In the rows, 128 means zero.
Known rows, with every step that occurs
vono/nugo/soli/meko/viposod/vula: [112 137 151 117 130 121 115 137 124  90 123 126 173 124  96  91 140 123
 154 143 156 121 145  51 151 151 147 163]
kago/nurel/viposod/vula/nono: [ 67  87 148 143  97  88 132 135 138 185 147  84 152 100 129 161 141 117
  73  99 131 108 140  91 103 179 124 108]
nono/vula/viposod/nurel: [ 64 137 109 141 166 102 140 142 126 128 132 118 141  89  98 140 149 118
 136 106 143 123 135 140 126 157 116 136]
viposod/nurel: [ 71 176 153 141 155 103 126 135 135 176 125 107 108  97  87 177 130 130
 104 106 106 117 138  80 135 177 122 161]
vono/nurel/viposod/vula/nono: [ 57 114 161 138 102 113 129 153 140 204 149 101 147  88  95 234 164 105
  85 117 121  98 157  93  58 180 145 128]
meko/viposod/nurel/kago: [ 60 187 144 135 140 115 156 128 128 137 138 127 130  99  96 124 119 130
 126 112 125 139 145  66 145 163 123 142]
nurel/vono/nugo/soli/meko: [112 140 149 122 151 108 114 125 128 105 134 130 157 122  89  79 115 139
  92 136 173 121 131  67 140 165 128 249]
famag/meko/soli/nugo/vono/nurel/viposod: [106 126 168 169 145 136 123 164 136 150 152  98 115 114 111 178 168  90
  68 129 205 145 116 127 140 169 123  53]
nugo/vono/nurel/zazes: [ 76 119 145 137  91 135 124 124 142 123 120 129 111 105  80 161 147 121
 117 146 139 119 124 103 126 153 151 184]
meko/soli/nugo/vono/nurel/viposod/vula: [102 156 164 159 227 127 128 171 136 119 147  83  94 104 106 120 169 106
  98 146 201 131 125  70 126 173 142 112]
famag/meko: [112 118 152 161  87 127 114 136 128 147 140 141 151 118 126 171 155 103
  89 118 163 149 105 152 151 153 117  63]
nugo/soli/meko: [107 131 154 137 144 109 111 107 123 106 117 123 136 120  96  69 154 128
 125 144 145 134 121  88 147 148 141 147]
kago/nurel: [ 75 111 123 142  82 109 145 114 131 141 139 117 142 111 122 136 134 125
  81 117 140 114 111  86 174 162 115 127]
soli/nugo: [104 162  99 148 192 124 132 178 132 107 143 134 156  99 140 119 165 111
 136 139 147 103 140 105 166 160 143 145]
nurel/kago: [ 95 167 145 141 133 103 134 107 126 118 140 147 112 107 107 110 122 117
 106 124 140 131 108 106 151 140 114 156]
nugo/soli/meko/viposod: [ 99 135 149 134 139 115 123 111 121  96 121 127 150 120 100  56 150 130
 137 145 148 143 128  78 148 147 145 137]
soli/meko: [114 130 137 160 176 105 119 120 126  99 117 127 157 117 108  83 189 125
 110 126 148 119 118  69 140 141 139 170]
nono/vula/viposod/nurel/vono/nugo: [ 67 138 109 134 166 101 139 144 127 124 134 116 149  93  89 134 135 122
 128 106 155 118 142 127 125 162 112 179]
famag/meko/viposod: [101 122 147 156  82 137 131 140 125 131 145 145 169 118 130 148 153 106
 106 118 169 162 118 137 152 151 123  47]
vula/viposod: [ 82 110 125 152 133 135 124 129 129 106 141 158 148  97 122 104 138 138
 131 117 151 139 141 105 132 148 120  80]
nurel/viposod: [104 108 156 146 139  88 109 159 141 186 144 118 140 102 133 173 149 111
 108 104 137 128 153 115  87 177 154  89]
soli/nugo/vono/nurel: [ 87 144 107 143 170 144 134 172 139 111 135 128 138  93 112 134 166 108
 138 151 148  92 142  97 159 163 160 181]
kago/nurel/viposod/vula: [ 73 100 140 144 103  98 131 137 138 184 146  91 145 107 128 175 135 114
  78 108 133 110 136  89 130 187 133  98]
nugo/soli: [101 136 154 124 111 113 111 115 124 124 129 137 125 114 108 102 128 126
 131 143 139 144 120 115 146 154 137 115]
meko/soli/nugo/vono/nurel/kago: [100 169 155 156 215 130 141 150 132  94 145  99  82 106  97  95 159 110
  95 149 205 134 111  68 153 155 125 137]
kago/nurel/vono/nugo/soli/meko: [ 81 113 131 128 102 106 141 109 130 126 138 105 156 123  96  98 113 137
  59 126 162 106 120  54 176 172 111 221]
meko/soli/nugo/vono/nurel: [104 159 153 157 213 132 136 157 133  96 143  98  91 106 103 102 169 112
  97 150 205 134 115  69 148 159 132 128]
viposod/vula: [101 152 151 147 160 121 106 141 124 127 133 127 146 107 125 135 154 117
 127 134 134 130 118 104 125 164 142 119]
soli/nugo/vono/nurel/kago: [ 84 153 109 142 170 142 138 164 138 110 138 128 131  92 106 129 155 106
 137 149 147  92 138  96 162 160 152 192]

Rows
[120 129 148 119 122 113 111 130 126  96 120 131 161 124  93  99 140 122
 143 141 155 116 139  59 157 146 140 172]	vono/nugo/soli/meko
[ 81  98 160 138  96 129 117 140 144 163 128 122 117  95  90 170 150 114
 117 131 140 115 136 100 102 168 166 160]	nugo/vono/nurel/viposod
[ 86 145 161 140  92 131 130 140 129 152 143 122 156 118  97 163 120 114
  95 116 164 153 134 112 152 172 115 102]	famag/meko/viposod/nurel/vono/nugo/soli
[ 81 118 101 143 153 106 137 139 122 104 136 135 156  94 116 113 157 115
 143 115 160 131 126 153 128 144 122 121]	nono/vula/viposod
[100 156 154 116 129 111 126 126 126 106 122 119 150 120  76  98 122 124
 140 133 145 116 148  42 159 152 132 187]	vono/nugo/soli/meko/viposod/nurel/kago
[ 66 137 114 128 162 101 136 139 126 123 133 114 143  94  83 125 125 123
 133 113 154 121 143 129 128 164 113 175]	nono/vula/viposod/nurel/vono/nugo/soli
[ 98 142 155 134 151 118 118 114 120  97 121 121 152 120 100  57 152 128
 140 147 147 142 129  76 143 151 148 134]	nugo/soli/meko/viposod/vula
[116 131 150 111 102 115 112 136 127 111 127 139 154 119 102 120 122 122
 146 140 151 122 139  77 156 151 139 151]	vono/nugo/soli
[ 93 101 174 147 150  80 101 161 138 192 145  97 156  91 133 161 159 111
 107  97 129 123 163 115  36 176 147  96]	nurel/viposod/vula/nono
[ 59 140 143 134 152 127 124 129 134 137 138 126 128  96  79 122  99 151
 112 110 141 126 160  75 131 177 108 159]	vula/viposod/nurel/vono/nugo/soli
[ 63 137 141 140 166 126 123 124 133 128 133 119 135  99  74 106 112 152
 109 110 142 121 161  61 131 174 110 172]	vula/viposod/nurel/vono/nugo/soli/meko
[112 143 142 126 143 108 119 137 130 113 142 142 158 116 102 108 114 138
  90 128 172 120 130  76 139 166 124 240]	nurel/vono/nugo
[ 56 141 137 148 162 127 128 130 134 141 141 130 126  91  89 127 113 151
 100 104 138 128 154  83 124 176 106 149]	vula/viposod/nurel/vono
[ 87 148 155 132 150 113 124 112 124 113 119 114 138 116  87  75 145 132
 131 138 137 137 135  67 147 156 140 149]	nugo/soli/meko/viposod/nurel
[ 85 152 155 131 155 110 125 110 124 113 122 112 139 117  83  65 135 137
 117 139 145 138 135  65 143 162 137 179]	nugo/soli/meko/viposod/nurel/vono
[ 74  90 170 138 101 123 113 140 142 169 129 109 127  88  89 160 156 114
 115 126 135 113 143 101  69 165 160 166]	nugo/vono/nurel/viposod/vula/nono
[ 74  92 135 142  89  93 138 134 140 183 146  99 141 108 128 170 133 117
  74 102 136 112 136  92 138 181 128 102]	kago/nurel/viposod
[103 149 159 159 217 124 133 167 137 116 147  89  90 104 106 118 169 108
  96 143 203 132 126  71 131 168 139 113]	meko/soli/nugo/vono/nurel/viposod
[ 68 120 114 142  79 100 149 111 138 127 135 109 132 122 113 158 128 127
  74 123 135 117 118  95 174 160 109 141]	kago/nurel/zazes
[ 73 118 126 139 101 106 145 110 132 143 146 115 143 113 112 117 114 137
  51 118 155 115 110  80 167 175 106 193]	kago/nurel/vono
[100 119 164 148 159  96  99 165 139 186 144 106 143 101 134 179 151 107
 115 111 132 125 154 114  77 186 160  84]	nurel/viposod/vula
[ 78 126 154 136  94 138 129 114 136 130 126 136 102  98  77 138 137 117
 117 142 142 118 116  95 134 150 146 192]	nugo/vono/nurel/kago
[105 147 151 122 158 115 118 131 126  99 137 127 166 123  90  70 116 139
 104 139 174 126 138  57 134 169 133 240]	nurel/vono/nugo/soli/meko/viposod/vula
[ 61 141 137 141 156 128 127 135 135 137 140 130 135  94  85 130 108 149
 108 103 141 122 160  70 127 175 106 159]	vula/viposod/nurel/vono/nugo
[ 87 133 114 143 170 137 130 183 143 133 140 118 139  91 115 151 165 104
 136 143 146  90 154 100 139 173 167 167]	soli/nugo/vono/nurel/viposod
[106 143 109 147 190 133 123 172 135  96 133 133 141  96 129  93 162 114
 153 145 154 105 138 107 162 158 159 169]	soli/nugo/vono
[ 68 181 156 139 173  98 126 130 136 176 132 104 108  98  78 159 111 141
  75 108 122 118 136  75 128 190 114 224]	viposod/nurel/vono
[ 77 177 160 128 173  99 122 129 135 160 124  95 119 108  61 141 111 141
  86 115 129 108 146  49 136 187 118 252]	viposod/nurel/vono/nugo/soli/meko
[ 82 113 151 137  92 141 123 125 137 134 123 134 117  98  86 145 151 120
 122 142 141 118 119  97 129 154 156 180]	nugo/vono/nurel
[102 145 151 116 129 114 121 135 127 109 119 120 160 120  83 105 132 126
 145 134 145 116 152  43 155 155 140 178]	vono/nugo/soli/meko/viposod/nurel
